What can hang from each mark:
difov: lavem
mariv: gugom
rizaru: bega gagir gugom lotu tera
gagir: rizaru
gugom: lavem mariv rizaru
lavem: difov gugom
lotu: rizaru
tera: foli
bega: rizaru

Known rows, with every way that one mark hangs from another:
gugom(lavem(difov) mariv rizaru(bega gagir lotu tera)): [  7.9   4.5  38.8   1.7 -42.8  19.8  28.6  31.3   6.4 -22.7  44.3  40.5
  70.9 -25.0  35.9  -3.5 -18.6  53.7   4.5 -40.7  30.2  75.7]
lavem(difov gugom(mariv rizaru(gagir lotu))): [ -3.6   5.9  23.1  -8.2 -22.7   0.6  19.2  18.7   1.7 -21.0  38.1  35.9
  54.7 -32.8  29.1 -16.2 -17.0  57.3   5.8 -17.6  29.5  40.1]
lavem(difov): [ -3.0   8.9   5.0  -1.8 -20.5  12.4  15.5  30.9  -2.7  -5.9  15.5  29.6
  33.6 -21.2  21.8  -7.8  -7.0  37.7  18.7  -5.6  30.5  16.5]
mariv(gugom(lavem(difov) rizaru(gagir))): [  0.2   3.3  17.7   1.6 -32.8   8.8  14.2  30.1  10.8 -15.1  20.9  24.3
  57.4 -10.8  11.9   1.2 -22.3  53.7  16.1 -26.2  21.0  41.2]
rizaru(gagir gugom(lavem) tera): [  2.2   6.0  37.6  14.2 -38.9  26.6  18.9  38.2   7.0  -6.9  22.1  28.8
  51.4 -19.6  12.9   1.1  -6.4  38.1 -15.1 -22.7  23.8  38.6]
rizaru(bega gagir gugom tera): [-10.1  13.1  46.7  17.0 -45.5  31.4  21.9  31.7   9.8  -4.1  16.1  25.8
  46.4 -38.8   8.1   2.7  -3.8  22.5 -28.7 -16.6  28.6  40.1]
gugom(lavem(difov) rizaru(bega tera)): [  0.1  14.5  23.2   3.4 -42.4  25.3  24.3  37.0   0.3 -23.6  25.3  33.9
  54.9 -22.8  20.2   4.0 -18.2  50.7  15.5 -29.9  37.1  47.5]
lavem(difov gugom(mariv rizaru(bega lotu))): [ -9.9  16.0  24.0 -10.1 -25.6   4.9  24.5  22.0   0.0 -24.3  38.3  38.3
  50.8 -39.3  27.9 -13.3 -16.8  56.1   8.3 -18.0  36.2  34.3]
gugom(mariv rizaru): [ 22.2  11.6  -2.4   1.2 -19.3   6.7  10.7  33.3  -5.3 -22.9  28.3  19.1
  44.8 -11.0  15.2  -4.2 -33.5  57.1  29.6 -14.3  21.6  30.3]
gugom(lavem(difov) mariv rizaru(bega lotu tera(foli))): [  9.4   9.9  24.2  -5.7 -39.1  16.8  42.4  31.3   5.6 -26.5  57.1  41.3
  62.7 -26.0  34.6  -2.0 -24.7  60.4  19.4 -42.3  46.5  68.2]
mariv(gugom(lavem(difov) rizaru(lotu tera(foli)))): [  1.1   5.8  13.9  -0.1 -35.2   8.8  34.4  32.1  14.4 -13.8  40.4  29.3
  49.8 -12.1  15.8  -0.2 -28.4  52.6  16.8 -32.5  36.7  54.6]
lavem(difov gugom(mariv rizaru(bega))): [ -9.8  18.0  18.7 -11.7 -27.5   6.0  22.5  21.7  -3.9 -24.7  31.2  36.5
  51.5 -39.3  21.8  -8.1 -17.4  63.5  13.5 -17.3  38.3  25.4]
difov(lavem(gugom(rizaru(gagir)))): [  1.3  10.6  12.0  -0.5 -29.2  14.6  11.6  26.9 -12.0 -12.2  20.2  18.4
  44.0 -30.7  11.4 -11.6 -20.8  53.6   3.9  -8.4  16.0  20.7]
gagir(rizaru(bega gugom(mariv) lotu)): [  0.9   5.0  34.4  -3.5 -20.4  28.1  24.3  38.4  -1.6   1.0  23.6  23.6
  41.3 -38.7  24.3   1.4 -12.5  33.8 -18.1 -11.8  22.0  33.0]
gagir(rizaru(bega gugom(lavem) lotu tera)): [ -2.7   4.1  44.1   4.8 -32.3  40.1  29.7  46.7   0.7   1.7  20.2  26.0
  45.3 -36.7  20.5   8.5  -8.5  31.2 -25.6 -20.7  23.9  42.6]
mariv(gugom(rizaru(tera))): [  4.6  10.7   5.1  10.8 -31.7   9.5  16.4  35.5   6.8  -8.2  15.3  13.2
  39.4  -9.8  -2.7   3.3 -34.4  45.4  11.7 -14.4  19.6  35.7]
lotu(rizaru(bega gugom(lavem mariv) tera(foli))): [  1.8  15.0  27.7  -5.0 -43.9  28.8  47.4  42.1  13.0  -6.0  45.1  40.5
  59.0 -28.8  20.8  -0.4 -21.5  53.4  -3.8 -42.5  45.9  34.2]
lotu(rizaru): [  6.7   8.7  -0.7  -0.1 -22.6  18.4  19.8  42.5   3.8   0.4  16.8  24.3
  40.5 -16.4  13.7  -7.7 -22.1  36.9  13.4 -14.1  21.7   7.2]
gugom(lavem mariv rizaru(gagir tera)): [ 25.2   2.3  18.3   8.1 -34.7  16.2  18.1  36.5  -1.7 -22.7  35.9  26.2
  65.9 -10.2  19.7   1.7 -30.1  65.2  17.2 -33.5  18.9  57.9]
bega(rizaru(tera)): [  9.0   9.1  10.8  11.8 -30.1  21.9  22.4  39.8   3.0   1.9  12.9   7.7
  35.3 -12.9  11.9   0.9 -18.4  38.5  -5.0  -4.6  21.5  15.3]
gugom(lavem mariv rizaru): [ 26.1   9.4   2.8   0.5 -21.5   9.9  12.7  39.1  -5.9 -29.0  35.2  24.1
  56.2  -5.0  19.0  -1.1 -31.9  68.1  35.5 -26.2  19.3  34.4]

Rows:
[  2.9  11.0   4.3  -7.9 -20.9   9.1  18.7  30.5 -18.6  -3.4  27.8  27.1
  39.3 -27.6  18.9 -16.6 -16.7  63.5  11.0  -6.7  17.1   9.5]  difov(lavem(gugom(mariv)))
[  0.1   9.7  22.8  12.0 -34.3  24.1  40.4  32.8   7.8  -6.5  38.2  26.2
  40.3 -38.9  15.2  -0.9 -14.2  24.8  -1.6 -19.9  35.8  46.5]  rizaru(bega lotu tera(foli))
[ 16.6  -1.0  23.2  -3.4 -36.4  12.5  36.6  26.9   7.5 -22.6  56.8  38.7
  66.5 -19.1  36.2  -5.2 -24.7  61.6  16.7 -41.5  39.2  74.8]  gugom(lavem(difov) mariv rizaru(gagir lotu tera(foli)))
[ -4.7   9.8  30.2  -0.6 -34.8  20.2  39.5  33.9  11.8  -9.1  45.4  41.1
  41.7 -23.2  28.2  -6.1  -5.9  37.6  -4.3 -27.3  49.4  44.9]  rizaru(gugom(lavem(difov)) lotu tera(foli))
[  8.9   5.1  34.2  -2.5 -34.2  15.7  21.8  29.2   5.9 -27.3  43.1  37.7
  69.6 -24.7  36.1  -6.0 -17.0  53.5  13.2 -35.9  26.6  62.8]  gugom(lavem(difov) mariv rizaru(bega gagir lotu))
[  5.5  13.6  10.5  -6.8 -25.1  15.9  21.7  41.0   7.1  -1.8  26.3  31.4
  43.3 -15.1  19.3 -11.1 -21.8  45.8   2.4 -19.3  29.3  10.3]  lotu(rizaru(gugom(mariv)))
[ -5.3  13.8  22.9  -2.4 -26.9  18.2  15.7  36.7   2.6 -12.8  21.3  35.7
  40.6 -15.9  21.7  -5.4  -2.2  42.9   6.4 -15.5  34.9  15.7]  rizaru(gugom(lavem(difov)))
[  2.1  16.3  16.6  -6.5 -28.2  12.3  20.8  29.3 -12.2 -16.1  35.5  26.3
  46.0 -34.1  21.8 -16.0 -24.5  58.2   5.7 -14.5  19.8  28.8]  difov(lavem(gugom(mariv rizaru(bega lotu))))
[ -2.8  14.0  29.1   2.3 -38.3  25.4  26.1  40.1   9.0  -2.9  18.9  23.1
  41.8 -10.7  22.8  -0.6  -7.5  45.4 -14.5 -15.9  36.8  18.3]  bega(rizaru(gugom(lavem(difov)) tera))
[  1.1   3.4  22.6   2.7 -25.3  31.9  21.6  42.5  -5.8   8.2   7.5  17.8
  31.7 -29.2  11.4   8.4 -14.4  35.3 -17.5  -6.0  25.1  25.2]  gagir(rizaru(gugom tera))
[-10.4  15.0   9.3  -7.3 -22.4   5.4  15.3  23.6  -3.6 -21.9  21.3  29.8
  40.6 -31.0  15.5  -9.0 -16.0  54.3  15.4  -8.2  35.9  15.0]  lavem(difov gugom(rizaru))
[ 10.1   1.3  23.2  12.9 -24.0  17.8  16.3  33.7  11.2  -0.6  18.9   6.5
  43.4 -17.2  20.1  -6.5 -12.3  26.2 -12.8  -5.1  10.8  23.5]  bega(rizaru(gagir lotu))
[ -1.0   6.8  22.5   5.0 -34.5  27.4  23.1  37.1  10.4   0.1  16.4  25.1
  54.4 -33.7  13.8  -3.4 -14.9  28.6  -4.3 -21.9  19.7  22.8]  lotu(rizaru(bega gagir))
[  1.3   6.9  39.7  15.0 -37.0  24.6  22.6  35.6  17.0   3.3  20.1  11.6
  41.0 -18.9  18.8  -4.8  -9.7  23.1 -36.8  -9.2  21.9  32.8]  bega(rizaru(gagir gugom lotu tera))
[ 12.3   3.0  39.3   5.8 -38.2  21.4  39.4  33.7  17.9  -4.8  47.6  20.8
  56.7 -17.5  27.9  -2.8 -15.0  47.4 -22.5 -29.1  31.9  45.9]  bega(rizaru(gagir gugom(lavem mariv) lotu tera(foli)))
[ -7.2   5.1  37.7   7.9 -45.0  17.7  26.3  31.4  16.8 -12.2  28.6  30.0
  61.8 -22.0  16.5   1.3 -19.5  42.2  -3.5 -34.1  24.3  65.4]  mariv(gugom(lavem(difov) rizaru(bega gagir lotu tera)))
[  1.2   8.7  32.4   3.5 -35.2  11.8  36.7  20.7   5.9 -22.1  49.5  29.1
  60.2 -47.0  16.1  -4.7 -24.5  53.8  -5.4 -28.2  33.6  54.6]  lavem(gugom(mariv rizaru(bega gagir lotu tera(foli))))
[ -4.2  10.8  26.9   1.9 -41.7  21.5  33.6  24.0  -3.5 -11.5  38.3  24.1
  49.1 -46.0  15.7  -9.3 -20.7  46.3  -9.4 -20.5  29.6  45.6]  difov(lavem(gugom(rizaru(bega gagir lotu tera(foli)))))
[  7.2  13.6  18.1  10.6 -36.3  21.6  33.1  31.6   7.8 -20.5  38.0  20.7
  43.4 -32.6  12.0   1.4 -28.2  32.3   7.2 -23.0  37.0  53.4]  gugom(rizaru(bega lotu tera(foli)))
[  6.8   9.1  23.2  13.5 -43.3  24.9  30.1  26.7   7.5 -19.1  30.4  17.8
  53.3 -37.5   6.4   8.0 -25.3  36.8   3.0 -25.0  35.0  54.5]  gugom(rizaru(bega gagir tera(foli)))
[ -1.8  14.5  24.4  -1.7 -30.1  21.0  19.5  38.4   8.6  -7.3  17.7  20.9
  41.3 -10.4  23.7  -3.0  -5.9  45.0  -6.6 -11.5  32.7   5.4]  bega(rizaru(gugom(lavem(difov))))
[ -6.6  13.3  27.4   7.8 -30.5  15.1  14.2  24.2   1.2 -23.5  20.0  20.0
  52.7 -43.6   4.3  -1.3 -17.2  44.8  -1.6 -13.0  21.9  24.6]  lavem(gugom(rizaru(bega gagir)))
[ -5.9  11.5  23.8   0.6 -33.2  12.3  21.2  33.8  12.9 -18.0  28.0  28.2
  53.0 -17.0  16.2  -1.6 -21.5  45.0  13.3 -27.4  25.0  44.1]  mariv(gugom(lavem(difov) rizaru(bega lotu)))
[  6.0   8.0  32.4  17.9 -39.7  24.3  19.6  32.2   8.4 -16.8  25.5  19.5
  51.8 -31.2  13.3  -0.1 -22.0  25.7  -8.0 -20.8  20.8  60.5]  gugom(rizaru(bega gagir lotu tera))
[  0.6   2.1  18.4   2.1 -41.6  11.9  31.7  27.5  14.5 -12.3  33.2  27.1
  58.5 -16.7  11.1   4.9 -25.9  56.6  12.8 -34.8  34.5  56.0]  mariv(gugom(lavem(difov) rizaru(gagir tera(foli))))
[ 10.3   5.7   8.2  -7.9 -20.5   9.6  20.4  35.5  -5.9 -13.6  33.9  39.5
  52.6 -12.1  32.3  -7.2 -11.1  63.7  30.0 -23.3  27.4  27.5]  gugom(lavem(difov) mariv)
